Each row comes from the steps of one path. Every step used is in the known rows, and no mark comes twice. Write the path behind each row, first mark first.
(in the rows, 128 means zero)
Known rows
buga-mokimo-bilob-sifubos: [ 76 113 132 151 121 130  92 118 179 121 161 150 151 142 133 128 125 125]
buga-mokimo-zude-sifubos-bilob: [135  84 119 147 123 128  76 117 218 121 159 156 136 164 124 122 127 118]
buga-tiruge: [159 124 130 161 135 140 110 122 104  58 177 127 148 124 151 128 141 138]
sifubos-bilob-zude-mokimo-buga-tiruge: [166  75 103 166 125 106  87  99 168  95 137 117 138 191 138 125 139 124]
sifubos-bilob-zude-buga-mokimo: [154  78  74 146 115 114  90 134 192 129  92 148 117 179 125 119 102 121]
buga-tiruge-vefedo: [130 114 145 142 152 128  88 148  84  76 182 132 133 111 164 132 160 139]
mokimo-bilob-zude-buga-tiruge-vefedo: [132 110  91 136 131 120  33 141 172 109 135 131 133 142 140 138 129  98]
sifubos-bilob-mokimo-buga: [156  91 137 169 121  86 109 106 142  67 132 129 125 188 136 126 133 126]
sifubos-bilob-zude-mokimo-buga: [151  77 101 149 121 100  95 101 180 132 113 116 128 193 126 124 132 118]
zude-sifubos-bilob-mokimo-buga-tiruge-vefedo: [139 113 120 171 137 110  39 107 172  38 158 160 127 155 165 145 125 127]
sifubos-bilob-mokimo: [152  86 125 156 126  87 137 109 152  84 120 141 122 181 127 124 121 138]
tiruge-vefedo: [ 91 115 146 104 150 113  99 160 104 151 134 135 109 110 144 133 153 129]
sifubos-bilob-mokimo-zude-buga-tiruge-vefedo: [165  67 118 161 135  89  83 138 163  50 135 138 117 181 138 128 141 122]
bilob-mokimo-buga: [176 114 147 174 118 119  83 123 108  58 142  93 134 183 150 133 148 137]
zude-buga-tiruge: [159 136  91 167 122 170  92 163 122  29 162 116 127 125 147 132 106 121]
sifubos-bilob: [116 103 121 133 130  92 144 110 158 125 121 157 120 144 119 122 116 119]
bilob-mokimo-zude-buga: [193  94 111 158 116 124  81 146 165  66 110 100 124 189 126 131 135 125]

Write each row's path
[114 120  98 157 113 170  87 169 165  77 182 116 123 143 125 124  94 108] -> zude-buga-mokimo-bilob
[131 109 149 171 138 159  84 140  97  49 230  67 135 151 157 133 164 129] -> zude-mokimo-buga-tiruge-vefedo
[184  73 109 174 123  97  99 122 175  38 131 134 127 190 129 124 128 122] -> sifubos-bilob-mokimo-zude-buga-tiruge
[146  82 138 139 123 135  99 137 165 134 163 123 138 161 121 115 151 125] -> buga-mokimo-zude
[131 111 106 124 124 102  72 102 189 160 110 135 144 154 119 132 130 103] -> mokimo-bilob-zude
[127 102 105 148 120 141  50 113 207 136 160 143 148 164 133 128 117 121] -> buga-mokimo-bilob-zude-sifubos
[167  93  93 137 123 140  98 120 166 155 106  91 135 181 127 130 137 139] -> bilob-zude-mokimo
[134 118  81 131 117 122  55 127 197 131 106 127 133 153 120 135 110  93] -> mokimo-bilob-zude-buga
[155 110 100 128 118 132  80 152 184 112 108 117 120 144 113 130 129  93] -> mokimo-zude-buga
[110 131  98 138 128 117  91  96 208 107 120 178 123 131 132 139  91 116] -> zude-sifubos-bilob
[148  69 113 153 136  99  74 114 156 107 142 120 128 181 146 128 152 124] -> sifubos-bilob-zude-mokimo-buga-tiruge-vefedo
[140 122 110 167 122 112  63  93 195  62 129 156 127 166 146 142 105 122] -> zude-sifubos-bilob-mokimo-buga
[ 93 126  92 159 111 161  76 160 181  79 150 133 129 138 132 132  94 110] -> zude-buga-mokimo-bilob-sifubos
[188  95 105 166 122 145  60 114 144 102 143  78 148 187 149 132 155 132] -> bilob-zude-mokimo-buga-tiruge
[148  74  93 139 125 102 120 103 188 145 104 127 126 187 119 123 123 128] -> sifubos-bilob-zude-mokimo
[208  92 112 175 120 131  72 143 153  30 135  99 134 186 138 132 142 130] -> bilob-mokimo-zude-buga-tiruge
[152  82 146 174 136  85  85 120 117  43 160 131 125 176 156 128 151 131] -> sifubos-bilob-mokimo-buga-tiruge-vefedo
[174 108 101 149 122 139  69 149 168  67 140 118 133 142 128 130 138 100] -> mokimo-zude-buga-tiruge
